What can hang from each mark:
B: F L R Z
D: F
K: W
Z: B W
L: B
F: B
W: E K

Every row comes from one small tree of marks. The marks that hang from a mark follow it in brackets, in alphabetical order. Every link used is in the known rows. Which tree was each row made from?
Known rows:
L[B[R Z[W[E]]]]: [ -7.5  13.1  40.6  27.5 -11.5   9.5  -7.8  22.8 -22.3  28.9  24.1  15.9
  -9.0   8.0   1.9 -18.6  32.9 -54.7  19.4 -24.3 -35.1  46.0 -41.1  39.1
   3.2 -38.1 -27.9 -28.6  32.8  -6.3]
B[F L R Z]: [-10.8  27.1  75.4   1.2  16.9  -4.1  19.5  22.9  30.7  75.0  26.1  57.4
 -16.6  -9.3   6.5 -24.3   3.6 -69.4  63.2   0.0 -63.0  19.9 -39.5  30.2
  23.6 -32.5 -16.1 -20.1  55.9 -39.1]
B[L R]: [  5.3  10.1  46.3  -5.6  -2.1 -13.9  13.2   5.3  19.9  44.1  15.9  20.2
  -8.6 -23.2   8.1 -13.8   7.8 -36.5  36.0 -21.0 -49.0  19.4 -39.4  26.5
   9.5 -27.5  -0.4 -17.4  32.5 -43.0]
B[F L]: [-12.1  12.6  43.3  -0.1   9.1 -15.5  10.0  30.1  27.2  32.2  11.5  20.0
 -19.2 -31.3  10.8 -12.3   7.6 -20.6  28.7  -6.8 -54.9  10.6 -37.0  28.4
   8.5 -25.1   1.0 -27.0  25.8 -35.5]
L[B]: [ -0.6  15.7  20.7  23.3 -15.6  -4.8 -16.0  22.7  -8.5  -4.3  11.6  -6.7
 -11.1 -12.5  12.0 -11.9  26.2 -20.7  -4.4 -29.0 -39.1  29.3 -35.2  32.6
  -6.8 -30.1 -18.8 -23.7  11.0  -7.9]
F[B[L Z[W]]]: [-10.8 -15.4  46.2  12.3 -10.5 -13.4   8.3   4.3  12.0  23.4   2.0  12.4
 -19.5 -11.6  -6.1 -16.0   3.9 -31.7  16.7 -15.9 -49.3  52.2 -19.9  43.1
   2.2 -35.9  -8.0   5.8  36.0 -41.0]
B[F]: [-12.0  12.6  26.9  13.2   0.0  -9.7  -7.4  41.6  30.0  14.2   9.5  11.7
 -34.6 -58.4  16.9 -13.2   9.7 -14.9   9.4 -17.3 -55.6  19.1 -37.0  27.3
   5.6 -29.0  -5.3 -11.3  19.4 -23.9]
Z[B[L R] W[E K]]: [-20.5 -51.6  12.7  -2.9 -16.9   8.5   0.0  -5.5 -59.2  24.0   8.8  13.9
 -17.3 -13.0 -11.0 -12.0  48.8 -53.0  17.9 -13.4 -26.6  40.5 -44.9  43.9
   0.7 -37.6   0.1   0.5  35.9 -34.5]
B[F L R Z[W[K]]]: [-20.2   3.6  64.7  -4.3  11.6   6.2  17.2  26.4  17.9  81.6  23.0  50.0
 -15.8 -18.0   0.0 -25.2  25.3 -58.1  60.4   6.2 -44.6  30.0 -40.1  34.1
  21.7 -35.8  -8.6 -20.3  61.1 -32.4]
B[F Z]: [-17.9  14.8  35.7  21.4   6.4   0.1  -4.0  44.0  40.4  32.2  11.9  32.9
 -28.0 -34.8   9.6 -17.5   5.5 -41.1  25.9 -10.9 -60.1  33.5 -30.1  36.3
  13.0 -35.3 -19.7 -16.4  34.4 -18.4]
W[K]: [ -8.0 -18.6 -29.2   7.3 -25.8  -1.5 -11.1  18.9   7.0   9.2  -7.2 -11.9
 -10.8 -68.6  11.9  -9.7  24.1  13.4  -5.8 -23.1 -31.6  24.4 -22.0  38.9
  -3.4 -29.7  14.7 -23.6  16.2 -10.8]
K[W[E]]: [-19.3   1.8 -16.9  24.4  -5.7  10.2  -9.2  40.6   5.5  25.2   6.6   4.6
 -28.6 -59.8   6.5  -4.3  10.5   3.8   6.4 -47.6 -29.2  21.2 -36.8  28.2
   2.7 -31.3  -2.2 -24.7   5.8 -12.6]
F[B[L Z]]: [ -7.5  -4.0  40.0  12.3 -12.6 -16.9   9.4  -0.3  13.9  20.4   0.8  16.8
 -15.9 -12.5  -1.1 -16.4  -6.2 -32.8  16.6 -17.9 -57.3  42.5 -16.5  42.4
   3.0 -34.0  -5.8   3.6  34.2 -42.5]
L[B[F R Z]]: [ -6.9  36.5  55.7  23.1  -1.7   3.3  -7.7  27.5  -3.4  33.8  27.1  31.8
 -18.5  -4.4  13.1 -24.9  24.4 -60.1  26.7 -14.3 -50.9  25.7 -43.3  31.0
   8.9 -34.6 -32.4 -16.9  38.9 -12.0]
K[W]: [-12.6   7.7  -3.8  16.3   0.0   4.5 -15.0  40.8  28.3  24.1   5.9   4.6
 -36.6 -68.3  11.0  -7.0  12.0   9.8  10.0 -44.3 -30.5  19.0 -34.6  19.5
   3.1 -28.9 -10.1  -7.8   8.7 -18.5]
W[E K]: [-18.6 -24.8 -46.0  17.9 -33.5   7.1  -1.2  16.7 -26.5   6.2  -5.8 -11.2
  -0.1 -55.1   5.2  -6.2  21.3   6.1 -10.9 -28.7 -27.4  28.3 -24.6  51.5
  -3.7 -32.5  26.2 -47.7  12.7  -1.9]
B[L Z[W]]: [-12.9 -16.9  40.6   9.7   4.6  -1.0   7.7  25.6  26.1  42.4   9.0  18.1
  -5.1   6.7  -9.9  -9.9  14.4 -37.2  35.1 -12.3 -38.5  53.0 -25.7  42.6
   8.1 -35.3 -11.2 -32.4  33.7 -28.5]
Z[B[L]]: [ -6.5 -24.2  25.5   1.5  -6.0 -11.6  -8.1  -2.2 -11.8  -2.3   3.3  12.0
 -22.6  -9.4   1.3  -8.2  19.0 -50.1  12.0 -19.5 -52.3  27.0 -34.4  33.9
  -0.3 -30.7 -16.4  12.2  20.1 -44.4]
D[F[B[Z]]]: [  3.6   6.7  38.6   5.4 -17.8 -14.5   0.3  25.8  21.2  11.7   1.1  12.4
 -20.3 -63.0  -1.0 -10.6  -0.7 -14.0   8.4 -29.1 -35.0  28.4 -26.6  38.6
   4.8 -29.3 -26.9  20.4  22.2 -41.9]

Write each row's tree:
[-18.8  13.4  54.4   8.4  14.8  -5.5  13.5  32.1  33.8  49.5  13.5  39.9
 -12.7  -7.1   3.7 -17.1   2.2 -47.2  45.1  -0.5 -58.8  25.3 -30.0  36.5
  16.9 -31.7 -11.6 -29.4  40.3 -30.7] => B[F L Z]
[-11.9  26.7  59.6  21.8  -0.2   6.6  -8.3  32.6  -8.2  37.2  28.4  28.6
 -22.1  -2.3   8.7 -23.9  34.3 -59.1  27.4 -13.1 -43.7  35.1 -45.5  31.9
   8.2 -37.0 -33.3 -16.5  40.4 -10.9] => L[B[F R Z[W]]]
[ -8.6  -3.5  54.5  -4.8   4.7 -10.2  -1.2   1.5 -11.3  23.2  17.1  37.0
 -35.2 -20.1   7.6 -17.7  21.1 -72.2  31.4  -9.8 -61.6  13.6 -47.1  25.4
   9.6 -31.5 -21.7  21.6  37.4 -50.8] => Z[B[F L R]]
[ -5.7  -5.8  60.5   7.5 -10.7 -12.5  12.1  -3.2   6.3  41.5  10.2  24.7
 -20.8 -13.4  -3.9 -21.4   4.7 -46.3  30.0 -16.0 -51.0  48.8 -26.8  39.3
   7.2 -36.9 -10.0  13.7  46.9 -47.3] => F[B[L R Z[W]]]
[  4.9   4.3  60.6  -6.6 -12.6 -13.5  11.0  18.8  14.3  34.8   9.2  23.5
 -17.5 -49.9  -6.0 -13.1   5.1 -27.7  26.8 -22.6 -30.0  29.0 -33.9  36.0
   9.1 -29.9 -26.4  20.0  33.2 -51.2] => D[F[B[L R Z[W]]]]
[-22.9 -37.0  39.3 -11.7  -2.5   3.2  -4.8   6.0 -29.9  33.2  13.4  25.7
 -35.0 -29.7  -2.3 -18.5  50.7 -53.9  27.9  -0.1 -36.6  28.2 -48.3  31.6
   6.9 -35.2 -11.0  19.3  44.4 -40.9] => Z[B[F L R] W[K]]
[-22.2   8.3  72.8   5.7  15.1   5.7  21.5  29.1  12.4  78.3  28.5  52.5
 -16.2  -0.7  -3.8 -21.8  17.9 -70.9  60.9  -0.3 -50.3  36.1 -45.4  37.4
  22.2 -36.9 -12.2 -27.3  56.9 -34.1] => B[F L R Z[W[E]]]
[ -3.7  34.5  48.7  17.3  -6.4  -3.4  -9.1  26.3  -9.1  21.3  25.0  17.6
 -23.5 -21.7  18.5 -21.4  27.9 -42.2  16.1 -18.4 -49.4  16.7 -48.1  24.7
   3.4 -30.2 -23.5 -13.3  28.7 -15.3] => L[B[F R]]
[ -5.4  25.3  65.7  -7.6  10.4 -14.2  16.5  20.1  22.6  57.5  24.0  37.5
 -22.3 -34.1  13.8 -19.9   9.4 -43.8  46.4  -5.8 -58.9   5.9 -47.0  22.0
  15.9 -26.4  -3.3 -14.6  41.0 -44.6] => B[F L R]
[-14.8  23.6  54.2  25.9  -2.6  10.1  -5.6  33.0 -19.2  37.1  28.5  29.1
 -18.4   1.6   6.1 -23.2  33.3 -61.8  25.5 -14.6 -42.5  36.3 -46.2  36.5
   7.6 -37.2 -29.0 -24.2  39.5  -8.4] => L[B[F R Z[W[E]]]]
[-13.7  19.8  47.8  19.2  -4.8  10.4  -8.1  29.7 -16.1  39.3  24.6  27.7
 -17.9 -10.6   9.1 -24.8  39.8 -51.6  26.5  -9.8 -39.0  33.1 -43.2  33.4
   7.1 -36.4 -27.5 -20.5  42.5  -7.0] => L[B[F R Z[W[K]]]]
[  2.7   0.2  40.4  -1.6 -20.8  -7.5   2.8  21.8   9.3  27.9   5.0  18.3
 -20.8 -70.0  -2.3 -14.6  12.1 -16.9  14.9 -25.1 -26.0  29.2 -30.7  38.1
   7.5 -31.6 -24.0  21.9  32.7 -42.0] => D[F[B[R Z[W[K]]]]]
[-16.4  12.4  65.5  14.4  10.0   7.4   0.2  40.8  29.4  61.0  26.5  45.5
 -36.7 -35.2   5.3 -24.6  20.2 -61.9  44.0  -8.7 -53.4  42.2 -43.7  30.3
  19.0 -39.1 -24.6  -4.8  52.9 -26.5] => B[F R Z[W]]
[ -1.7  12.2  56.4   2.8   4.2  -3.9  16.5   7.7  26.2  62.5  18.9  39.9
  -2.9  -0.5   0.4 -18.1   3.2 -60.7  53.2 -13.8 -53.2  34.5 -32.0  36.1
  16.9 -34.0 -13.0 -24.5  47.8 -38.6] => B[L R Z]
[ -1.3   5.1  56.3   7.0 -10.2 -15.8  13.9  -8.5  11.5  40.0   8.6  27.5
 -17.9 -16.1   1.6 -21.5  -4.0 -49.3  29.1 -18.3 -59.4  38.4 -23.9  38.9
   8.3 -35.0  -9.3  11.7  45.0 -47.5] => F[B[L R Z]]
[ -7.3 -12.4  47.3   3.6 -15.1  -9.1  11.6  -5.5   0.4  43.1   7.7  23.1
 -17.7 -20.5  -3.5 -22.6  10.7 -41.2  27.9 -12.9 -47.1  45.2 -24.9  41.0
   7.1 -36.7  -3.5  10.3  49.2 -43.9] => F[B[L R Z[W[K]]]]
[ 11.1  12.7  43.9  -2.3 -20.0 -18.3   1.8  20.6  16.2  13.9   6.1  11.7
 -25.2 -75.7   4.3 -11.7   2.4 -12.6   9.8 -32.0 -34.4  19.6 -35.3  31.4
   4.3 -27.3 -23.6  25.4  22.7 -48.7] => D[F[B[R]]]
[ -5.0  14.7  46.7  23.7  -8.5   7.5 -10.6  23.1 -11.7  28.5  24.1  15.8
 -11.9   3.0   4.2 -19.5  33.4 -52.7  19.8 -22.8 -37.4  45.0 -40.3  35.5
   3.0 -37.4 -32.0 -19.3  34.6 -10.1] => L[B[R Z[W]]]
[-16.3 -41.5  37.1   2.1  -7.6   2.6   0.1  -0.2 -44.5  19.5  14.8  18.3
 -25.0  -0.2 -11.8  -9.7  37.5 -68.5  21.4 -19.5 -36.1  47.9 -48.9  39.1
   2.4 -37.7 -13.7   7.2  32.6 -42.7] => Z[B[L R] W[E]]
[-24.4  -3.2  61.4   8.3  17.4  -1.3  10.7  38.6  30.4  53.4  15.9  35.4
 -18.4  -4.7  -3.9 -16.3  16.3 -45.0  44.9   2.2 -46.9  39.2 -33.7  37.4
  15.1 -34.4 -13.6 -26.3  42.6 -29.4] => B[F L Z[W]]
[-16.4 -25.7  64.3  -6.9   6.9  -3.0  -3.9  13.3 -19.5  28.4  19.5  30.3
 -42.7 -16.5  -3.1 -16.4  40.0 -67.1  31.2  -6.1 -45.8  34.4 -52.8  26.7
   8.0 -35.1 -23.0  26.7  40.8 -49.0] => Z[B[F L R] W]
[ -9.1   5.2  31.9  29.7  -9.7   6.7 -15.4  30.4  -8.5  11.2  14.5   3.9
 -10.1   6.7   1.8 -14.1  32.5 -36.7   7.7 -22.6 -35.0  48.8 -33.3  39.3
  -1.7 -36.6 -28.1 -25.8  23.1  -4.1] => L[B[Z[W]]]
[  7.9  13.8  48.5   1.0 -16.9 -13.1   3.5  22.0  18.7  24.2   7.0  22.5
 -21.9 -64.6   0.5 -13.9   0.4 -23.5  17.1 -29.2 -36.9  26.5 -32.1  35.0
   8.3 -30.2 -29.3  26.1  29.9 -45.4] => D[F[B[R Z]]]
[-13.6 -12.6  39.6  -0.8   2.7 -11.4  -6.0   7.0  -9.5   6.5   7.5  24.1
 -33.0 -16.9   5.6 -12.4  19.3 -54.9  19.3 -10.4 -59.8  17.8 -40.2  30.7
   4.3 -30.6 -19.3  14.6  26.1 -44.8] => Z[B[F L]]
[-21.4 -35.7  49.0  -1.3   5.5  -3.9  -8.2  18.2 -16.2  11.2  10.8  17.6
 -39.7 -15.1  -4.7 -11.2  38.3 -51.3  18.7  -6.6 -43.2  38.2 -46.1  31.7
   2.8 -34.0 -21.2  17.7  29.3 -43.2] => Z[B[F L] W]
[-12.0  -0.4  18.6  26.8 -13.5   8.4 -16.4  26.5 -15.2  13.0  11.0   1.8
  -6.4  -0.6   2.0 -15.2  36.8 -30.1   5.7 -20.8 -28.4  46.2 -31.1  41.3
  -2.3 -36.3 -22.7 -30.4  24.9  -0.5] => L[B[Z[W[K]]]]
[-22.1 -28.6  14.9  11.2  -5.7   8.4  12.2  21.0   1.8  44.0   4.2  14.7
   6.3   2.5 -12.5  -9.5  21.1 -28.8  29.5 -10.7 -29.2  51.1 -23.4  51.9
   7.2 -36.7   3.3 -46.4  34.8 -18.5] => B[L Z[W[E K]]]
[ -8.4 -35.9  49.9  -5.5  -1.7  -3.3  -6.7   2.4 -20.7  21.7  14.6  18.0
 -33.1  -8.9  -7.5 -12.1  39.3 -61.8  25.2 -15.8 -39.9  43.9 -47.5  29.6
   2.8 -35.7 -21.0  22.8  34.9 -47.8] => Z[B[L R] W]
[ -7.8  -3.4  41.7   4.2  -3.0  -6.2 -12.9   8.6  -8.4  10.2  15.3  31.6
 -46.2 -40.0  11.2 -18.2  22.9 -66.3  18.9 -16.4 -63.0  19.6 -46.6  26.0
   7.3 -33.6 -25.7  30.7  33.5 -43.4] => Z[B[F R]]
[ 11.6  13.0  54.0 -10.5 -16.2 -20.4  10.6  13.9  11.6  23.5   6.6  15.6
 -18.3 -63.3   1.1 -11.2   0.8 -13.3  17.9 -26.5 -34.0  14.8 -35.8  31.6
   6.6 -25.2 -19.2  20.2  24.9 -54.2] => D[F[B[L R]]]
[  6.5   4.9  42.8  -7.0 -16.4 -22.0   7.9  19.4  16.3  12.9   0.9   6.4
 -16.9 -62.5  -0.7  -7.5   0.3  -2.7   9.4 -27.5 -32.2  17.6 -30.1  34.0
   2.9 -24.7 -17.1  15.5  17.2 -50.2] => D[F[B[L]]]
[  3.9   4.9  48.4   1.1 -15.6 -23.5  11.7  -9.9   5.7  25.4   7.5  14.6
 -23.5 -31.6   6.8 -18.6  -0.1 -29.7  18.4 -22.0 -56.8  28.3 -28.8  32.3
   2.9 -30.1   0.7  15.7  34.4 -52.0] => F[B[L R]]
[-21.5 -41.5 -21.9  15.4 -24.7   9.9  -7.3  30.9 -17.6  10.4  -0.5 -16.2
 -13.2 -49.9  -3.4  -5.4  37.5   5.3  -6.3 -25.6 -17.2  49.1 -31.7  46.0
  -4.6 -35.8  15.8 -33.8  15.4  -5.6] => Z[W[E K]]
[ -6.9  -2.5  45.6  15.7  -2.3   7.4  -2.4  26.7  24.6  48.3  19.1  28.3
 -23.3 -24.9  -0.8 -18.3  19.2 -55.0  34.9 -22.4 -43.8  55.0 -36.0  34.8
  12.5 -40.1 -22.7  -9.1  44.7 -26.0] => B[R Z[W]]
[-10.8  27.8  57.3  14.5   8.6   1.9   3.1  33.5  33.6  56.9  23.5  50.0
 -31.5 -39.0  12.9 -25.4   6.5 -63.3  43.7 -10.5 -63.8  27.4 -39.6  29.4
  20.7 -36.4 -23.7  -8.2  51.1 -27.7] => B[F R Z]
[  3.5   7.2  47.3  -2.1 -13.0 -16.6   8.8  19.5  18.8  22.6   2.2  16.7
 -13.0 -50.4  -4.0  -9.9  -2.8 -16.3  18.2 -23.8 -34.4  24.8 -27.0  39.1
   6.7 -27.7 -24.2  14.4  24.6 -47.7] => D[F[B[L Z]]]
